Known rows, with every step that occurs
dimad > gefig > rumiv: [ -1  -2  -6 -47   3   3  -6  12 -21  -9   4   4  -5 -20  -1  -2   3 -11
   0  19  -4]
fakuz > rumiv: [  4 -11  -1 -18 -13   6  -9   6  -3 -17   5   4   0 -15  14  10   4  10
  -9  18   2]
dimad > gefig: [  7   7   0 -24   0   1  -4  12 -11   1  17  10  -7 -14  -1  -4  12 -13
  -4  18  -5]
gefig > rumiv > rizavav: [-10 -13  -7 -38   2  -1  -9   8   1 -21  -8  -7  -5 -15   6   6  14  -2
  11  22 -14]
rumiv > gefig > dimad > pesad: [  9   4  11 -66 -24   2 -24  19 -17  -7   9  10   3 -13 -17   2  16 -16
   1  23 -20]
rizavav > rumiv > nonomir > dimad > gefig: [ -6  -6   9 -62 -18  -8  -2  12  -9   0  30   9 -16 -14   4   3   6  -9
 -16  20 -19]
razemev > rumiv > rizavav: [-10 -13   0 -31  -5  -8 -14   7   3 -11  14 -19 -12 -15  17   6  25   5
   6  16 -25]
gefig > dimad > pesad: [  2 -11   9 -38 -25   1 -23  19 -21 -15  -5  -1   4 -17 -19   5  18 -11
  -3  31 -18]
pesad > rumiv: [  2  -6  -3 -21   2   4  -8  15  -6 -17  -2 -15   0  -8  14   6  13  -6
   6  17   1]
rizavav > rumiv: [ -6 -15   7 -24  -3   1  -2   7 -11 -19   4  -5  -5 -13  14   6  10  -1
  -7   1  -8]
pesad > dimad > gefig: [  9   9  -3 -57 -13   2  -8  19 -10  -3  20   9  -7  -8  13 -12  22  -8
  -2  23  -6]
rumiv > gefig > dimad: [  9  11  10 -63 -17   1 -18  11 -14 -11   9  17  -3 -11   0   4  12  -5
   3  23 -13]
rumiv > rizavav: [ -2  -5   0 -12  -1  -3  -6   8   9 -11   5  -1  -8 -10   5   5  21  -3
   6  22 -16]
gefig > rumiv: [ -7 -12  -5 -30  -1   3  -7   7 -12 -23 -11  -3   1 -17   2   7   4  -5
   4  18   1]
gefig > dimad > pesad > rumiv: [  4 -13   5 -51 -21   6 -24  27 -24 -20 -10 -19   7 -15  -7   6  17 -12
   5  32 -17]
fakuz > rumiv > gefig > dimad > pesad: [ 12  -3  10 -74 -36   7 -29  18 -17 -11  12  11   6 -18  -5   6   7  -2
  -6  22 -19]
nonomir > dimad > gefig > rumiv > rizavav: [  6  -6  -9 -72  -3 -14  -8  16 -12  -7   2   4 -13 -16  -8  -4   4  -8
   1  25 -22]
pesad > dimad > gefig > rumiv > mimab: [  5   8  -2 -85  -2   2  -3  20 -13  -3   5  11  -9 -13  14 -11  20 -16
  14  28 -19]
fakuz > rumiv > nonomir: [-13  -7   4 -20 -21   9  -8   3  10 -12  23   6  -2 -17  19  17   6   9
  -7  34  -2]
mimab > rumiv: [ -8  -9  -1 -20  -6   6  -4   6  -7 -25   0 -15   1  -9   5   9  13  -3
  -2  13   4]

Rows
[-11  -8  -3 -24  -3   3  -6   7   6 -23   2 -17  -4  -8   7   9  21  -1
   8  16 -12] : mimab > rumiv > rizavav
[  2   0  -8 -79 -12   5 -10  19 -20 -13   9   4  -3 -14  13 -11  12  -7
   4  25  -5] : pesad > dimad > gefig > rumiv
[ -9   1   1 -59 -20  -4  -3  11  -6  -6  24  -1  -9 -10  -5   7   9 -12
 -10  32  -6] : mimab > rumiv > nonomir > dimad > gefig
[-13 -24  11 -52 -30  -9  -8  14  -5 -10  17  -7  -4 -13 -11  11  12 -12
 -16  22 -20] : rizavav > rumiv > nonomir > dimad > pesad
[  1   6   2 -47 -15  -9  -3  12  -3   6  28  16 -13 -12  -6   3   7 -13
 -13  36  -9] : rumiv > nonomir > dimad > gefig
[ -1   1  -9 -86 -12   1 -12  20  -7 -10  11   1 -10 -13  15 -11  20  -4
  14  28 -21] : pesad > dimad > gefig > rumiv > rizavav
[  4   2  16 -78 -19   2 -16  11 -21 -18   9  11  -5 -14  13   6   9  -1
  -1   9 -20] : rizavav > rumiv > gefig > dimad
[ 11 -19  -5 -41 -14  -9 -14  25 -14 -13  -9 -21   3  -6 -17   4  13 -16
  -5  20  -8] : nonomir > dimad > pesad > rumiv
[-11 -17   9 -47 -20  -9  -2   7  -2 -14  15   2 -10 -10   7  14   6  -1
 -12  21 -13] : rizavav > rumiv > nonomir > dimad
[  7  -6  12 -55 -11   2 -19  28 -19  -9 -14 -11   2 -13  -5   3  24 -21
  15  34 -31] : gefig > dimad > pesad > rumiv > mimab
[-16 -11   3 -27 -16   8 -12  20   3  -9  15 -22   3 -11   0  10  21 -18
   4  34  -9] : dimad > pesad > rumiv > nonomir
[  7   0   0 -51  -7   4 -16  22  -8  -6  12 -15   5  -7  -5   1  18 -23
   7  10  -6] : dimad > pesad > rumiv > gefig
[  1   7   8 -76 -23   7 -16  10 -18 -23   5   2   1 -10   3   9  12  -5
   5  20  -9] : mimab > rumiv > gefig > dimad
[ -4  -9   0 -42 -15  -5  -7  15   3 -13   9 -11  -6  -6   7  12  10  -7
   0  35  -3] : pesad > rumiv > nonomir > dimad
[  1 -12   4 -55 -20   1 -26  28 -11 -18  -8 -22   2 -13  -4   3  25  -9
  16  36 -33] : gefig > dimad > pesad > rumiv > rizavav
[-19   2   0 -52  -5   6  -6   9  -7  -4  20   6  -7 -21   4   3   8 -12
   3  33  -7] : dimad > gefig > rumiv > nonomir
[ 17  -3  -2 -67 -16  -9 -16  24 -11  -7   5 -12   1  -4 -17   0  10 -23
  -2  11  -8] : nonomir > dimad > pesad > rumiv > gefig
[  1  -9  -3 -23  -9   2 -10   8  10 -14   8  -1  -5 -14  18   8  10  12
   0  22 -14] : fakuz > rumiv > rizavav
[-15   4  -2 -82 -20   8  -8  17  -7  -8  26   5  -7 -14  19  -4  16  -8
   6  40  -9] : pesad > dimad > gefig > rumiv > nonomir
